Each row was made from one small tree. Brackets hold a mark, then the marks that hang from it, in alphabetical order. Every link used is in the known rows. Write each row's tree.
(in the rows, 128 means zero)
Known rows
{tikana {gibi {vuvek pido} zudi}}: [122 120 150 137 133 112 139 138 106 142 107 205 147  90 172  90 125 150
 143]
{vuvek gibi nibu {pido badug}}: [104 145 139 110 155  82 102 140 113 180 105 173 143  56 126  76 125 119
 200]
{feze ziki}: [112 145 166 126 133  95 114 152 109 152 122 119 105 119 128  97 141 123
 136]
{gibi {vuvek nibu pido} zudi}: [132 162 129 137 148  96 126 139 109 168 100 194 146  77 141 100 119 134
 177]
{vuvek {gibi zudi} nibu}: [120 154 155 118 152  89 122 121 111 158 106 165 138  72 128  94 138 123
 175]
{tanis ravemu}: [122 133 136 110 136 113 113 149 111 129 127 130 142  94 115  90 127 123
 142]
{gibi {vuvek nibu {pido badug}} {zudi {tanis ravemu}}}: [146 170 120 105 184 108 150 167 116 172  81 205 166  59 145  99  89 121
 168]
{pido {vuvek gibi nibu}}: [125 165 147 132 148  83  84 124 113 163 106 145 136  76 116  82 129 119
 168]
{badug {pido {vuvek {gibi {zudi tanis}} nibu}}}: [141 199 179 118 187  87 127 124 132 151  78 192 133  78 133  92 122  91
 135]
{pido badug vuvek}: [ 76 144 119 138 148 101  93 152 127 151 121 124 140 101 135  89 104 118
 143]
{badug {pido {vuvek {gibi zudi} nibu}}}: [115 177 169 128 177  84 129 111 133 148 100 174 135  79 130  99 123  93
 156]
{zudi {tanis ravemu}}: [148 157 147  99 146 117 109 163 110 132 104 145 142  91 118  84 126 120
 122]
{vuvek {gibi {zudi tanis}} nibu {pido badug}}: [130 173 154 102 180  89 123 141 117 185  78 204 150  56 145  79 116 117
 174]
{tikana gibi}: [ 99 110 161 126 111 120 107 148 102 120 116 141 133  96 142  78 148 140
 140]
{badug {pido {vuvek {gibi {zudi {tanis ravemu}}}}}}: [154 182 176 102 198  97 144 124 138 134  95 190 144  88 136  93 107  91
 105]
{vuvek gibi nibu}: [120 148 151 116 137  85  97 133 106 158 109 150 130  69 111  85 145 124
 180]
{feze {tanis ravemu} ziki}: [142 146 177 109 159  93 127 160 120 155 116 121 120  99 121  88 125 102
 122]
{ravemu tanis}: [122 142 147 124 122  98  90 151 127 132 128 130 140  82 112  77 149 137
 149]

Which tree is each row?
[ 95 156 131 127 161  81  93 136 120 172 108 143 142  68 126  85 112 114
 180]	{pido badug {vuvek gibi nibu}}
[152 193 160 121 173  90 106 125 117 168  80 176 144  76 136  85 121 118
 144]	{pido {vuvek {gibi {zudi tanis}} nibu}}
[161 183 171 105 167  89 114 129 109 177  76 206 144  64 136  76 134 124
 164]	{vuvek {gibi {zudi tanis}} nibu pido}
[ 84 159 119 137 150 100  91 152 120 161 107 123 144  82 125  90 110 113
 173]	{pido badug {vuvek nibu}}
[181 180 167  87 180 100 129 131 110 168  80 205 160  56 130  77 124 119
 162]	{vuvek {gibi {zudi {tanis ravemu}}} nibu pido}
[134 161 160 116 158  87 117 117 112 173  99 191 145  66 133  81 136 127
 183]	{vuvek {gibi zudi} nibu pido}
[100 145 109 132 146  91 110 163 111 175 104 178 144  66 132  95 108 128
 194]	{gibi {vuvek nibu {pido badug}}}
[108 156 165 129 160  80 105 121 134 137 118 163 123  95 125  89 127  97
 131]	{badug {pido {vuvek gibi}}}
[146 178 165 106 161  92 119 134 109 162  83 182 137  69 131  86 135 122
 155]	{vuvek {gibi {zudi tanis}} nibu}
[115 123 142 137 114 110 118 156  93 136 104 163 137  75 137  94 137 143
 171]	{tikana {gibi {vuvek nibu}}}
[124 148 130 138 146  97 128 138 115 159 113 197 141  96 151 100 116 139
 147]	{gibi {vuvek pido} zudi}
[101 152 112 134 160  94 136 152 117 176 101 192 152  68 149 104 101 128
 188]	{gibi {vuvek nibu {pido badug}} zudi}
[139 163 166 108 159  93 121 132 116 154  96 183 133  88 140  87 131 126
 125]	{vuvek {gibi {zudi tanis}}}
[129 129 145 135 120 108 112 152  94 151  98 189 144  69 144  82 137 146
 179]	{tikana {gibi {vuvek nibu pido}}}
